What can hang from each mark
viges: dabo funot gumin vinib
sezimi: viges
dabo: funot gumin
vinib: fofam viges
fofam: viges vinib
gumin: funot viges
funot: dabo gumin

Every row comes from one small tree of marks. The marks that hang from a mark follow it in brackets, in alphabetical order. Every link used is in the known rows. Which tree was each row made from?
Known rows
dabo{gumin{viges{funot vinib}}}: 250 -88 158 114 -207 -17 -140 -31 -31 14 -54 90 -154 18 227 151 152 110 114
fofam{vinib{viges{dabo funot gumin}}}: -103 -59 -85 93 -162 -57 60 -84 -88 256 -37 172 42 151 61 -65 33 262 35
dabo{gumin}: 447 -142 -39 -64 169 43 66 12 -145 -101 -355 -93 -163 -106 -27 -21 132 -215 -54
funot{dabo{gumin{viges{vinib{fofam}}}}}: -21 71 -142 166 28 26 64 -39 -104 -47 -18 -68 29 -118 -77 214 30 115 -108
sezimi{viges{gumin{funot{dabo}} vinib{fofam}}}: -155 124 29 -59 -23 -104 113 -17 185 109 16 23 -174 47 52 145 28 -6 62
sezimi{viges{dabo funot{gumin} vinib}}: -40 -10 -143 -176 -257 -149 41 8 -48 46 108 108 -129 70 154 156 -104 43 179
vinib{viges{gumin}}: 122 -176 -94 -179 164 -40 99 11 -119 83 -265 134 -130 97 184 21 -87 48 -72
vinib{fofam}: -16 34 41 73 511 165 233 52 234 -239 -99 -214 57 -261 -270 -496 12 -473 -60
vinib{fofam viges}: -2 -23 -111 131 451 121 270 58 157 -1 -162 -139 94 -147 -65 -327 -92 -170 -228
gumin{funot viges}: -82 -13 298 -38 183 53 -124 214 131 -90 47 40 -21 85 -113 -85 79 -187 -15
vinib{viges{funot}}: 148 -153 -24 -42 194 -37 48 5 9 -21 -122 -48 -46 11 120 -232 -147 -138 -193
funot{dabo gumin}: 114 -15 -193 -183 170 1 171 36 -261 -239 -112 -155 -39 -125 -307 276 -185 -140 -293
funot{dabo gumin{viges{vinib{fofam}}}}: -149 92 -96 88 -52 32 94 43 -104 -102 109 -2 36 -61 -176 413 -127 180 -161
fofam{vinib{viges}}: 159 -174 -240 279 -7 86 126 90 -92 249 -384 -8 -46 232 -250 -224 41 69 -204
vinib{fofam{viges{dabo{funot gumin}}}}: 111 79 10 -9 162 212 -64 -15 133 -33 -35 -220 308 -209 -85 -144 54 -72 -48
dabo{funot gumin{viges}}: 572 -73 210 163 -170 118 -237 77 -58 107 -196 -104 22 90 233 135 134 120 95
sezimi{viges}: 195 -176 -282 -150 149 -4 87 188 -2 -10 -468 -114 -266 165 -34 -80 -178 -295 -118
sezimi{viges{dabo funot gumin}}: -145 -31 -87 -396 -35 -196 -9 -31 0 -4 -32 108 -153 68 349 110 -191 -72 186
dabo{funot gumin}: 715 -70 182 101 -26 114 -101 -3 -74 41 -231 -230 12 -54 98 -69 193 -96 79
sezimi{viges{dabo{gumin{funot}} vinib{fofam}}}: -66 111 -116 -13 -60 -58 142 32 63 151 43 34 -32 -49 58 58 166 47 185

Write each row's tree
-217 187 124 236 111 -16 113 -186 219 -187 381 -147 96 -258 -150 -368 45 -200 23 -> viges{funot{dabo} vinib{fofam}}
-322 120 124 255 -33 13 -59 -32 193 -96 303 8 82 -56 14 -93 -49 27 42 -> gumin{viges{funot{dabo} vinib{fofam}}}
4 -55 -41 -15 -318 24 -263 -143 -4 133 -189 -59 15 176 -118 170 -87 168 -287 -> fofam{viges{funot{dabo} gumin} vinib}
-67 21 92 -301 90 -78 52 -46 -97 -264 276 33 98 -216 6 -30 -90 -177 123 -> viges{dabo funot{gumin}}
-240 102 117 -225 206 86 -42 -115 238 -157 128 -69 207 -248 40 -154 -79 -154 -2 -> vinib{fofam{viges{dabo funot gumin}}}
-140 30 41 140 -228 57 -191 102 -80 121 275 221 182 186 62 -113 126 253 393 -> gumin{viges{dabo{funot} vinib}}
40 -45 -54 -170 22 -45 1 -30 -180 190 25 174 145 89 281 4 -21 254 168 -> vinib{viges{dabo{funot} gumin}}
257 -44 240 -29 51 35 -96 101 -7 -19 -134 7 -100 -17 59 197 199 -42 -32 -> dabo{gumin{funot viges}}
46 38 45 -231 184 -24 71 -1 -160 -104 94 42 99 -182 -91 -65 242 -122 156 -> viges{dabo{gumin{funot}}}
-87 -64 183 137 -147 -6 -176 43 94 -39 154 141 -86 131 105 -135 22 5 170 -> gumin{viges{funot vinib}}
-61 12 -145 0 -155 -12 20 78 -251 -73 42 70 -44 52 -155 482 -131 221 -144 -> funot{dabo gumin{viges{vinib}}}
-169 -26 33 12 74 -21 -135 51 16 -173 67 -42 11 34 30 -1 -200 -95 -108 -> gumin{viges{funot{dabo}}}
-347 144 -68 79 170 64 207 -45 46 -74 338 124 207 -196 -227 -457 223 -76 361 -> viges{dabo vinib{fofam}}
-445 127 151 147 -48 6 -60 -18 177 -52 460 185 181 -61 95 -200 48 85 318 -> gumin{viges{dabo funot vinib{fofam}}}
157 -32 -186 4 -232 -157 0 -53 -29 66 -125 -99 -233 92 150 167 -77 0 -61 -> sezimi{viges{funot{dabo{gumin}} vinib}}
-380 220 235 216 73 37 -28 70 197 -37 375 8 135 -41 -214 -18 139 37 -20 -> gumin{funot{dabo} viges{vinib{fofam}}}
306 -55 -149 130 -394 176 -279 -3 -164 312 -248 -74 241 207 -192 73 163 327 -61 -> fofam{viges{dabo{funot gumin}} vinib}
94 -80 116 -55 -226 103 -227 13 48 218 -290 25 -39 242 -247 91 133 95 -200 -> fofam{viges{gumin{funot}} vinib}
119 -70 -169 243 -147 -4 106 -18 -116 180 -169 -74 2 126 -166 62 -95 165 -327 -> fofam{vinib{viges{funot{dabo gumin}}}}
-13 -45 -108 -272 -20 -191 -8 -48 26 -32 -182 -71 -249 82 268 222 -291 -131 -93 -> sezimi{viges{funot{dabo} gumin}}
-43 28 -33 -173 -137 -162 17 16 6 146 -66 99 -274 184 87 233 28 38 68 -> sezimi{viges{gumin{funot{dabo}} vinib}}
-211 4 59 143 -148 -52 -155 -5 6 -65 224 88 -19 101 43 -13 -49 84 46 -> gumin{viges{funot{dabo} vinib}}
-160 -51 -19 -281 77 -154 42 -122 -112 49 134 216 63 -19 361 1 -107 132 108 -> vinib{viges{dabo funot gumin}}
-100 184 171 153 -12 -29 142 -169 146 -200 392 -135 64 -301 -133 -22 -14 -87 -41 -> viges{funot{dabo gumin} vinib{fofam}}
